Each row was made from one walk, in order. Every step used is in the known rows, and no mark comes twice. Write each row's walk.
(in the rows, 128 means zero)
Known rows
bikug, lituzi: [107 120 135 132 114 107 142  95 139  97 136 138 125 155 129 127 125 151
 102  96 112 165 111 101 117  93 148 135 151 136 183 108 141 128 118  95
 110 133 171]
vivinur, vosatud: [130 130 104 135  89 134 143 121 141  93 139 114  99 134 125 135 189 134
 135 120 148 106 145 105 145 120 142 142  80  98 153 133 136 122 147 123
 142 145 137]
vosatud, lituzi: [122 103 129  84 152  73 125  91  94 149 161 142 140 111 150 141 156 167
 120 129 100 149 125 130 113 114 138 136 149 117 191 134 113 112  96 118
 128 128 120]
vuke, nosiv, vosatud, nogarev, bikug: [161 124 105 130 146 104  69 172 160 233 115  99 149 123 112  96 136 145
 188 122 173 114 130 199 150  77 111 108  87 112 153  66 107 120 164 114
  82 170 156]
meda, vosatud, nosiv: [166 123 123 115  78  60 131 108 117  82 119 119 117 158 140 128 149 132
 126 107  92 122 159 108 137 126 147 103 139 113 113  83 134  90 103 115
 146 112  63]
visir, lage, vivinur, vosatud, migu: [144 128 112 151 137 205 189 140 114  44 151  96  88  98 106 134 127 131
 153 119 180  88 109 118 134  99 130 169 126 143  99 168 121 108 118 133
 125 112 179]
visir, lage, vivinur, vosatud, nogarev, bikug: [175 104  90 150  70 206 136 137 125  99 150  60 133  81  90  82  76 122
 179 102 204 102 119 138 115  60  78 139  44 125 122 141 112 136 111 123
 121 129 150]
lage, vivinur: [ 60 130 118 104 113 142 128 152  87  88 148 148 116 128 121 122 134 169
 107 115 127 166 135 115 131 139 136 140 102 162 116 141 107 136 124  95
 151 145 162]
lituzi, bikug, nogarev: [127 135 148 161 150 138 137  84 110  53 159 150 135 117 133 109 135 150
  63 102 100 134 127 111  95 142 158 134 116 122 151 111 112 149 141  99
 126 139 154]
maku, vosatud: [114 133 119 131 122 102 149 154 148 101 154 123 124 147 113 135 180 109
 144 118 158  87 140 167 136 122 137 128 123 106 146  86 139 119 135 108
 140 170 110]
meda, vosatud, vivinur, lage, visir: [143 119 142 114  95 119 128 150 124 129  64 124 136 168 182 124  49  95
 123 118 118  81 153 101 117 231 135 112 116 150  11 184 141 128 158 137
 164 122  70]
meda, vosatud, nogarev: [171 120 123 125  70 149 105 114 145 118 120 107 120 137 106 107 132 150
 138 127 146  91 158 174 113  72 130 106 120 114 102  88 150 105 132 104
 113 110  86]
nosiv, vosatud: [131 151 106  89 128  62 139 143 136 147 124 133 117 153 137 119 152 147
 146 146 123 137 132 144 168 124 132 134 116 145 115  79 130 101 146 111
 111 156 147]
migu, vosatud: [134 146 146 104 128 109 148 152 127 101 164 162 100 141 114 123 129 131
 119 150 129 157 186 151 128  82 106 109 146 137  97  69 153 136 101 107
 141 152 169]
migu, vosatud, vivinur, lage, visir: [111 138 166 128 129 121 140 193 119 128 104 152 138 159 180 126  39 105
 121 144 121 141 178 126 103 200  99  97 150 165  15 145 152 157 137 150
 170 131 132]
lage, visir: [ 77 127 148 109 152 104 106 158 104 112 139 166 130 140 184 149 132 139
 111 142 145 131 160 117 125 150 131 138 120 161 116 160 151 132 100 115
 139 124  93]
visir, vosatud, nosiv, vuke: [ 82 150 144 139 115 139 126 113 139 126 113 137 137 117  86 179 172 103
 128 159  84 175 111  76 157 142  94 152 152 127 133 154 131 175  72 161
 119  91  97]
vuke, nosiv: [ 84 130 137 146 129 152 104 174 112 157 135 136 104 132 115 140 204 143
 120 111 147 109 155 124 130 142 143 107 132 117 157 117 102 138 135 126
 124 160 173]
migu, vosatud, nosiv, vuke: [141 155 159 119 109 110 135 155 135 113 146 160 139 144 153 165 150 119
 127 136  89 188 171 107 132  83  99 107 176 137 102  96 155 154  74 134
 132 126 105]
maku, vosatud, nogarev, bikug, lituzi: [172 102 119 157 115  99 120 108 187 135 153  86 173 140 114  94 101 124
 167  69 167 120  97 193 101  32 113 114  99  88 209  50 149 120 135  90
  91 154 117]
nosiv, vosatud, nogarev, bikug: [176 133  93  96 139  67  86 126 152 182 129 104 150 116 136  85  98 144
 175 133 156 148 128 199 145  64 102 136  77 120 139  84 139 123 159  92
  85 145 127]
vuke, nosiv, vosatud: [118 138 118 127 137  91 120 185 143 188 110 129 105 157 121 130 184 140
 157 127 135  99 145 146 177 126 148 108 124 135 130  73 102 101 150 136
 105 177 185]
migu, vosatud, maku: [158 159 146 146 125 153 130 179 118  91 170 166  82 130 124 108 132 120
 124 153 111 160 154 147 102  79 108 112 203 149 114  73 172 143 119 137
 119 128 129]
maku, vosatud, nosiv, vuke: [126 141 137 144 102  97 135 155 153 107 130 123 146 152 146 176 195 100
 149  98 114 125 118 130 137 126 128 125 143 109 141 102 139 138 102 132
 129 140  52]
vosatud, maku: [120 143 127 154 124 160 112 150 102  97 155 151  80 123 141 116 168 129
 115 133 117 149 112 127 102 127 143 143 184 142 158 138 150 149 145 124
 111 109 109]
meda, vosatud, lituzi: [195  89 126  70 110  75 139  70 124 151 148 122 123 132 126 125 117 154
 129 116  98 102 143 135 136 101 147 121 137 110 158 112 123  79  96 113
 133 130  92]
lage, visir, vosatud, maku: [ 89 143 154 152 151 180 114 154 116 127 118 154 102 124 107 133 125  88
 125 189 124 138 100  97 126 151 107 168 171 171 122 159 164 149  90 181
 113  85  91]
maku, vosatud, nogarev: [137 133 120 162  99 145 121 161 156 118 139 107 144 139 104 125 172 121
 154 120 171  84 121 211 108  79 126 107 125  98 145  76 142 110 141 113
 109 138  88]
vuke, nosiv, vosatud, maku: [150 154 122 163 136 140 107 205 132 187 114 133  83 150 121 111 184 123
 163 135 119 106 106 140 146 133 145 117 179 152 155  76 122  99 162 160
  82 152 152]
vivinur, vosatud, meda: [140 146 101 142 119 131 153 109 148  88 137 108 111 129 149 143 191 128
 115 113 131 117 135  95 140 109 170 121 118  82 130 162 156 127 132 130
 156 119 100]
vosatud, nogarev, bikug: [130 117 111 116 134 125  72 119 125 138 154 113 147  92 133  98 126 153
 140 122 166 156 134 177 102  79 106 129  87  98 160 124 138 159 141  76
 104 126 103]
vuke, nosiv, vosatud, vivinur, lage: [120 143 115 147 114 122 128 195 137 204  53 100 127 156 137 118 130 114
 155 118 114  91 118 127 150 226 132  96 128 136  76 129  84 120 209 159
 125 166 182]
nogarev, bikug, lituzi: [130 105 122 113 148  76 122  79 150 121 151 125 144 132 135 101  94 142
 122  71 126 184 121 110 120  83 128 150 101 117 201 110 139 146 124  74
 110 151 164]
migu, vosatud, nogarev, bikug: [165 130 133 120 145 120  98 142 141 143 168 128 141 102 112  85  87 141
 153 136 167 172 176 201 105  25  66 110 112 109 117  69 159 151 114  83
 115 143 132]
lituzi, bikug: [118 131 127 119 150 140 116  97  77  87 174 147 129 107 128 118 138 129
  73 146 114 131 133 119 115 122 169 130 124 129 153 137 104 152 136  77
 145 125 143]
vivinur, lage, visir, vosatud: [ 50 123 152 123 151 169 125 116 136 150  78 158 144 137 103 138  82  89
 101 163 152 135 117  88 137 221 102 144 117 159  73 195 123 139 132 185
 148 103 150]
vivinur, lage, visir: [ 71 119 150 108 149 143 108 147 120 131  97 166 142 144 183 140  91 117
  92 118 154 129 139 103 109 223 125 134 119 167  79 202 128 128 158 147
 153 117 124]

Which walk is each row?
[148 140 110 149 170 135 151 108 142  82 144 115  89 119 148 152 190 143
 137 121 158  99 125 141 138 109 159 163 122  94 150 150 154 107 161 110
 123 122 135]
vivinur, vosatud, migu
[112 141 139 124 114 115 112 136 118 113 128 147 143 131 167 180 184 132
 120 109  93 172 128  89 128 136 123 139 159 126 140 148 138 159 101 121
 129 111  77]
vosatud, nosiv, vuke
[196  98 102 170  95 127 117  71 191 129 129  78 149 124 129 100  96 147
 156  73 161 130 102 131 110  29 118 127  64  80 215  98 148 120 153 102
  94 126 139]
vivinur, vosatud, nogarev, bikug, lituzi
[118 105 149 145 155 128  96  82 171 164 107 116 177 125 101 107  45 122
 145 135 156 165 101 132 120  67  82 148  98 139 171 124 156 145  87 132
  90 102 130]
lage, visir, vosatud, nogarev, bikug, lituzi
[ 90 136 120 137 105 138 129 148 106 114  94 118 133 129 153 118 119 121
 106 117 103 144 122 104 107 226 129 125 140 123  79 178 118 164 185 124
 152 123 139]
vosatud, vivinur, lage
[139 138 117 147 116 132  92 190 152 210 102 111 135 140 110 123 178 157
 172 137 155  87 132 190 145  88 134  91 127 131 129  68 113  97 161 137
  78 146 162]
vuke, nosiv, vosatud, nogarev
[113 135 105 130 161 156 156 125 116  67 142 117  90 123 141 139 156 165
 130 104 163 116 116 123 144 118 163 160  97 123 125 161 127 101 157 103
 142 129 153]
lage, vivinur, vosatud, migu
[138 160 142 112 158 110 151 140 133  94 165 151 111 131 135 134 142 133
 103 145 116 169 188 142 127  73 130  81 193 117  76  97 176 142  91 121
 154 135 132]
migu, vosatud, meda
[173  83 104 113  79 164 191 119 103 108 155  94 127  94 109 125 105 139
 157 115 137  93 105 103 123  97 112 144 109 139 156 150  90  89  72 157
 138 131 156]
visir, lage, vivinur, vosatud, lituzi
[165 115 146  84 142  74 150 113 111 146 175 161 133 115 137 129 112 158
 130 148  96 155 173 159 118  60 110 105 180 124 155  75 137 101  73 126
 134 147 142]
migu, vosatud, lituzi
[177 133 127 104 174 116 137 103 137  83 142 131  83 133 130 135 145 144
 126 117 141  91 150 161 134 103 159 143 154 110 101 118 158  94 149  86
 122 115 100]
meda, vosatud, migu
[105 136 116 156  91 128 158 163 141 106  99 101 140 148 125 119 124  85
 143 101 129  82 111 151 109 213 124 113 127 104  83 131 119 142 179 134
 156 153 119]
maku, vosatud, vivinur, lage
[184 109 120 145 128  87  91 131 184 227 105  93 161 149 118  90 103 158
 179  80 151 122 101 171 141  42 120  99  99 125 201  40 115 103 157 110
  57 163 187]
vuke, nosiv, vosatud, nogarev, bikug, lituzi
[138 106 131 104 165 132 138  25  83 146 167 141 145  74  66 131 111 118
  93 187  74 133  94 115 131 111 139 140 150 109 205 135  82 127  83 135
 137  98 150]
visir, vosatud, lituzi, bikug
[ 69 143 124 152 100 171 147 115 129 127  68 109 127 116  69 119 109  91
 120 163  99 141 101  94 137 235  95 141 133 120  76 179 114 180 163 166
 148 104 168]
visir, vosatud, vivinur, lage
[153 100 131  91 169  95 121  56  68 142 189 154 151  86 144 131 124 152
  81 143  84 135 118 129 104 106 169 128 155 120 208 140  89 121 110  96
 139 117 126]
vosatud, lituzi, bikug
[ 92 118 123 125  94 187 158 167  88  64 152 125 112 107 101 118 105 131
 131 125 153 129 132 108 122 118 103 146 135 181  90 152 107 136  83 120
 140 129 180]
visir, lage, vivinur
[ 92 136 128 151 108 182 108 107 141 132 116 121 130 105  50 124 151 128
 132 183 139 143 114 153 123  94  92 140 128 115 133 120 139 148 115 142
  96  90 139]
visir, vosatud, nogarev
[157 116 107 134 127 111  96 142 163 133 161  94 156 111 107 102 138 116
 171 103 195 102 129 220 109  67  99 127  83  79 163  76 142 133 148  91
 109 159  76]
maku, vosatud, nogarev, bikug
[106 135 141 141 140 104 113 223 127 220  45 122 148 167 189 138  96 107
 158 130 127  85 138 121 147 247 138  97 125 168  51 152 102 118 183 171
 133 159 148]
vuke, nosiv, vosatud, vivinur, lage, visir
[200 106 111 107 105 120  85  99 147 141 141  97 130 116 108  83  93 138
 149 111 166 113 161 183 120  64 110 119  75  94 122  96 146 126 140  76
 113 125  85]
meda, vosatud, nogarev, bikug
[ 66 125 151 131 141 129 122 116 122 127  55 148 161 134 139 144  93  86
 112 154 109 160 112  64 127 228 102 122 137 161  88 180 118 124 111 197
 146  79 107]
vivinur, lage, visir, vosatud, nosiv
[104 129  98 132  80 153 153 132 121  84 140 114 105 136 122 126 150 155
 128 104 144 125 127  91 150 140 143 141  58 126 126 147 110 111 147 114
 167 147 154]
lage, vivinur, vosatud
[108 140  99 127 108 153 157 126 132  77 138 108 107 125 140 139 161 156
 109  99 131 137 122  89 143 122 165 125 100 113 102 169 128 121 124 123
 172 128 117]
lage, vivinur, vosatud, meda
[124 136 115 134  69 152 145 143 121 100 123 115 135 138 151 171 162 142
 134  88 107 153 110  57 152 132 139 131  81 130 132 166 112 144 113 137
 158 120  99]
lage, vivinur, vosatud, nosiv, vuke
[166 140 105 183  83 172 136 137 131  88 145 114  75 129 134 121 188 109
 138 125 133 107 102 100 121 114 145 148 137 114 168 133 148 129 158 149
 123 115 106]
vivinur, vosatud, maku
[174  95 106 103 122 139 155  57  77 126 181 122 143 101 135 119 106 160
  93 118  99 113 101  98 126 108 185 125  77 119 191 156  66  91 124 109
 173 134 146]
lage, vivinur, vosatud, lituzi, bikug
[147 113 151 137 177 128 158  17 113 116 150 146 156  89  72 123 102 144
  83 153  66 145  92 110 121 132 135 144 135 102 200 106  91 133  86 156
 108 111 160]
visir, vosatud, lituzi, bikug, nogarev
[ 76 129 148 137 127 119 115 171  95 135  81 139 154 143 200 134  84 110
 111 126 119 127 134 100 102 248 126 129 129 159  59 210 133 164 161 137
 158 115 103]
vosatud, vivinur, lage, visir
[ 61 136 149 115 153 132 122 128 127 126 114 153 127 132 107 152 125 108
 122 183 140 132 136 104 152 155 107 162 114 155 108 154 144 143  79 154
 133 113 126]
lage, visir, vosatud
[ 51 136 150 122 184 176 133 109 145 138  69 152 137 125 123 147  93  86
  88 163 135 152 118  77 128 213 124 127 154 150  56 222 142 147 115 196
 157  81 119]
vivinur, lage, visir, vosatud, meda
[ 99 127 141 149 115 108 143 193 136 128  89 117 159 163 181 133  96  74
 142 114 146  73 131 139 113 239 122 115 122 136  60 161 134 138 158 150
 162 145  79]
maku, vosatud, vivinur, lage, visir
[ 70 135 171 135 141 172 115 118 144 156  56 156 167 136 136 181  89  70
 110 147 110 165 103  54 137 222  95 143 145 165  78 218 126 165 104 203
 137  79  90]
vivinur, lage, visir, vosatud, nosiv, vuke
[190 113 150  85 168  98 143  73  81 131 208 169 142  99 122 120  82 142
  91 166  82 146 163 155 108  55 141  92 172 126 162  85 108 117  87 103
 146 137 144]
migu, vosatud, lituzi, bikug
[106 153 127 163 121 188 126 123 119 109 133 141  82 110  57 117 155  99
 127 177 108 156  91 112 136 140 111 162 179 140 149 130 147 159 118 168
 108  93 139]
visir, vosatud, maku
[156 127 116 127  66 133 142 129 131 108  77 102 112 149 130 106  82 106
 119 105 102  92 141 109 123 212 136 106 123 116  44 157 122 129 179 126
 158 128 117]
meda, vosatud, vivinur, lage
[125 156 118 128 168  96 127 172 151 183 109 123 113 144 142 144 191 141
 138 121 122 111 141 137 168 115 163  87 167 121 112  96 126 107 139 139
 121 151 155]
vuke, nosiv, vosatud, meda
[162 116 110  61 153  21 142 102 120 191 137 135 141 134 152 127 131 164
 155 145  91 139 115 156 161 109 133 136 139 138 166  90 113  71 115 119
 104 146 130]
nosiv, vosatud, lituzi
[107  89 159 103 195 156 127  43  96 181 113 164 168  94 114 137  35  90
  75 176 100 119  89  94 113 200 134 129 143 152 147 208  79 122 109 176
 154  85 130]
vivinur, lage, visir, vosatud, lituzi, bikug
[125 147 126 137 216 102 124 180 134 182 117 135  98 138 139 149 187 152
 164 129 146  94 128 176 167 118 162 132 158 131 137  87 122  85 166 130
  86 156 177]
vuke, nosiv, vosatud, migu
[ 85 136 155 162 144 214 116 135 129 144  79 162 107 123 108 124  78  71
 105 168 138 142  77  92 105 217 103 156 175 176  89 204 143 149 143 207
 124  76 123]
vivinur, lage, visir, vosatud, maku
[173 134 139 107  77 107 120 117 147 111 116 129 129 157 142 164 154 122
 128 101  92 126 152  94 144 118 132 118 138 123  93 127 144 122 100 118
 133 113  44]
meda, vosatud, nosiv, vuke
[169 106 149 134 177  92 147  46  86 104 171 149 161  95 150 120 111 175
  71 102  74 144 108 125  84 120 157 127 140 112 213 115 103 119 103 115
 114 126 132]
vosatud, lituzi, bikug, nogarev
